What can hang from each mark:
q_238: q_76
q_857: q_644
q_402: q_174
q_694: q_174
q_76: q_90 q_402 q_694 q_982
q_174: q_402 q_694
q_644: q_238
q_90: q_644

Every row comes from one small tree of marks. The marks that hang from a mark follow it in brackets, in the order of their numbers. Every link used is in the known rows. Which tree was each row made from?
Known rows:
q_174(q_402): [  4.2 -10.3   7.9  -6.0   5.5  -0.1 -26.0  -4.4  -2.1   1.2   4.6   0.9
  -0.2 -10.0  -4.0   4.9  -8.0  -1.4   3.3  -8.5]
q_857(q_644(q_238(q_76(q_90 q_402 q_982)))): [ -4.5   6.2 -10.0  10.0  12.4  10.3  38.6  -4.4  23.3 -15.3   2.4  28.8
 -11.9 -34.5  11.1  -9.3 -23.2  25.9  -1.3 -19.4]
q_238(q_76(q_90(q_644) q_402 q_694(q_174) q_982)): [  0.0  -2.7  27.7  22.8  58.1 -13.1  10.2  20.5  44.1   4.1   8.4   4.6
 -12.6 -62.0  12.7  -7.6 -45.2  -4.9 -31.9  -4.8]
q_644(q_238(q_76(q_90 q_402(q_174) q_694 q_982))): [ -2.6  -8.7   6.1  24.8  45.8 -11.4  30.9   8.5  32.2 -15.3   5.0  21.3
  -5.9 -58.3  10.1  -3.0 -37.2   8.0 -34.1   1.0]
q_857(q_644): [ -1.5  -1.5  -5.8  -3.0 -15.0   9.7  13.1 -11.6   0.2  -3.5  -2.7   9.0
  -7.5   3.2   1.1  -1.5  -6.0  14.2  16.4 -10.8]
q_857(q_644(q_238(q_76(q_402(q_174) q_694)))): [ -3.2 -13.5   4.1  18.5   9.4  -5.1  42.7 -15.3  19.7 -11.2   1.0  22.0
  -3.8 -19.4  -0.7   4.0 -27.8  23.7   3.6  -6.4]
q_76(q_694 q_982): [  6.9 -11.5   0.8  14.4  19.7  -2.5   5.5  11.1  14.0 -24.4  -3.1 -11.6
 -19.8 -46.5  13.8  -5.5 -30.6 -18.6 -23.9   7.5]
q_644(q_238(q_76(q_90 q_402 q_694(q_174) q_982))): [ -2.7  -4.0   3.1  21.8  54.5 -11.4  30.1   7.9  36.5 -10.6   6.1  22.5
 -10.6 -60.5  10.0  -2.7 -33.3   1.7 -26.7  -4.4]
q_76(q_90(q_644(q_238)) q_402 q_694 q_982): [ -5.6   1.4   5.8  15.2  47.3  -4.3  18.0   8.6  22.2 -18.3  13.8  -2.1
 -28.7 -85.1  32.6  -6.0 -45.3   2.2 -53.6  -8.9]
q_644(q_238(q_76)): [ -3.3   9.3  -4.7  13.6   9.3   2.6  36.6  -2.9  14.0  -7.6   2.9  20.3
  12.6 -10.7   1.1  -3.1  -1.7  22.9   7.1  -6.0]
q_857(q_644(q_238(q_76(q_90 q_402 q_694)))): [ -2.7  -2.0  -4.8  10.4  17.3   1.3  46.0  -8.7  23.3 -10.8   5.0  25.4
 -10.4 -33.0   8.3  -1.7 -23.5  23.4  -1.1 -13.6]
q_857(q_644(q_238)): [ -5.9   3.2 -16.4   0.7 -14.1  12.5  32.6 -20.5  -1.5 -10.7   1.3  19.0
  -5.0  -5.0   5.5   0.0  -2.3  28.0  16.5 -14.7]
q_76(q_90 q_402(q_174) q_694): [  0.1 -31.5  22.0  10.6  51.9 -29.8  -4.6   8.1  21.1   2.9   8.9   3.7
 -17.4 -50.8   4.6  10.4 -39.2 -17.1 -53.5  13.7]
q_90(q_644(q_238)): [-11.8  21.3  -0.2   6.0  -8.0  11.2  20.2 -13.3  -9.5   1.2  11.3  -1.5
  10.3  -5.9  13.8   0.9   3.5  34.0   5.7 -13.6]
q_644(q_238(q_76(q_90 q_402))): [ -5.0   7.7  -2.0  12.3  32.1  -3.2  33.8   2.9  24.2  -4.0   8.4  26.8
   2.1 -31.9   7.1  -3.6 -13.0  18.6 -13.9  -9.7]
q_174(q_402 q_694): [ 13.1 -25.8  12.4 -16.3   9.2   1.3 -46.5 -16.7  -9.3  17.7   7.4  -9.1
   1.6 -13.3  -7.2  13.2 -14.0  -7.5  -0.6  -5.4]
q_694(q_174): [ -3.5  -8.9   9.1   2.8  17.9 -11.4 -15.3  -3.5   7.1  18.4  -0.5   5.0
   0.5   2.2  -9.2   8.6  -0.9 -11.1   5.2  -0.3]

Which tree is each row?
[ -0.4 -10.2  17.9   4.9  47.8  -3.2 -27.3  12.7  15.1   4.1  12.4  -3.9
 -18.4 -70.7  18.4   0.8 -35.9 -11.5 -33.6  -6.1]
q_76(q_90(q_644) q_694(q_174(q_402)) q_982)
[-14.0   0.9  11.7  15.4  34.7  -2.2  -2.3   5.0  15.4  -2.2  12.4   9.2
 -12.4 -57.5  19.8  -3.8 -37.7  15.5 -49.3  -9.2]
q_76(q_90(q_644(q_238)) q_402(q_174) q_982)
[ -6.9  -0.9   9.4   5.1  41.8  -9.3   8.7  -0.8   7.7  13.9  17.0   5.5
  -4.5 -48.1  15.8   9.3 -12.1   6.9 -22.4  -1.9]
q_76(q_90(q_644(q_238)) q_694(q_174))
[  0.3   1.9  15.2   9.5  37.1  -9.5  13.5  16.9  33.7   7.5   6.2  17.3
  -2.4 -26.8   0.7  -7.5 -20.9   3.0 -18.0  -5.3]
q_238(q_76(q_90 q_402))
[-12.3  14.1   5.9   1.3  28.6  -1.9  12.1  -2.2   9.2   6.9  17.6   8.5
  -9.0 -38.6  18.4  -0.9 -14.4  20.4 -29.1 -16.4]
q_76(q_90(q_644(q_238)) q_402)
[  7.5 -13.5  18.0  14.6  55.1  -8.9  -6.4  23.6  37.7  -0.1   3.8  14.3
  -8.5 -58.7   3.3  -4.7 -36.1 -14.3 -21.5   0.4]
q_238(q_76(q_90 q_694(q_174(q_402)) q_982))
[ -4.5 -17.7  26.1  18.7  47.9 -14.9  -6.7  12.8  22.1  -6.3  10.4  -7.4
 -23.2 -74.1  20.6   0.2 -54.9  -7.1 -62.0   4.0]
q_76(q_90(q_644) q_402(q_174) q_694 q_982)
[ -1.7  -1.3   0.2   3.8  39.8  -2.5  -9.0  17.4  25.3 -10.4   5.2   8.0
 -27.4 -56.9  16.4 -10.8 -32.4 -13.4 -46.2  -7.6]
q_76(q_90 q_402 q_982)
[ -7.4 -12.7  16.6  21.1  49.4 -13.3   7.6   6.1  20.8 -12.2  13.1   1.0
 -20.0 -79.3  23.8   1.3 -52.3   3.5 -61.4  -0.1]
q_76(q_90(q_644(q_238)) q_402(q_174) q_694 q_982)
[  3.0 -25.6  16.4  21.2  50.2 -24.0  -5.0   5.0  31.5 -12.1  -1.6  -7.4
 -31.4 -56.2   6.2   2.9 -48.6 -33.9 -34.4   3.1]
q_76(q_402 q_694(q_174) q_982)
[  3.0 -23.0  30.0  25.6  35.5 -25.7  19.2   7.2  34.6  -0.9   0.0   3.5
   0.5 -23.4  -7.4   3.9 -38.1  -5.3 -19.7  10.8]
q_238(q_76(q_402(q_174) q_694))
[ -4.1 -13.2  23.4   5.4  35.6  -3.5 -30.0   3.5  12.6  14.6  10.3  -5.0
 -12.3 -52.8  13.9  -1.0 -43.8   0.8 -52.2  -2.8]
q_76(q_90(q_644) q_402(q_174(q_694)) q_982)
[ -4.8 -18.0  16.9   3.3  37.4 -19.4 -14.4   6.1  14.8  12.0   7.8  12.7
  -9.9 -28.7  -0.9   6.6 -23.7  -5.1 -41.4   3.0]
q_76(q_90 q_402(q_174))
[ -7.9  -5.4  13.9  17.8  61.5 -12.6   6.2   5.8  29.2  -3.3  14.2   1.9
 -28.3 -83.2  24.6   1.4 -45.8  -6.9 -49.1  -8.8]
q_76(q_90(q_644(q_238)) q_402 q_694(q_174) q_982)
[  3.2   9.1   4.1  10.5  28.4   7.3   9.0  26.1  30.4  -4.8   0.4  16.8
  -1.1 -36.4   8.0 -17.0 -19.3   2.7 -16.5  -2.9]
q_238(q_76(q_90 q_982))
[ -2.9  17.6  14.8   5.6  18.9   6.0  14.3  15.5  18.3  14.5   9.0  10.9
  12.6 -16.3   6.7  -9.8  -6.8  21.5  -4.1  -7.4]
q_238(q_76(q_90(q_644)))
[ -4.1  -6.6  -0.1  11.6  27.2  -4.5  37.4 -10.3  25.7  -1.7   5.1  28.9
  -9.9 -32.7   3.7   2.9 -23.7  18.1   1.5 -13.7]
q_857(q_644(q_238(q_76(q_90 q_402 q_694(q_174)))))
[ -0.5  -5.3  28.1  16.7  37.4  -2.7  -6.9  12.3  30.2  14.0   7.7   5.2
   0.9 -42.7   6.5  -8.4 -41.4   8.4 -33.2  -3.4]
q_238(q_76(q_90(q_644) q_402(q_174(q_694)) q_982))
[  1.1   4.0  21.8  21.4  46.6  -5.8  19.6  21.4  39.3  -7.4   8.0   2.2
 -14.0 -61.9  18.1 -13.1 -44.1   1.2 -35.0  -4.7]
q_238(q_76(q_90(q_644) q_402 q_694 q_982))
[-10.3  21.2   8.1  20.2   7.6   8.3  30.5  -3.8  13.9  -5.2   9.0   2.9
   5.4 -25.0  15.4  -8.1 -17.7  32.1  -2.6 -17.8]
q_90(q_644(q_238(q_76(q_402 q_982))))
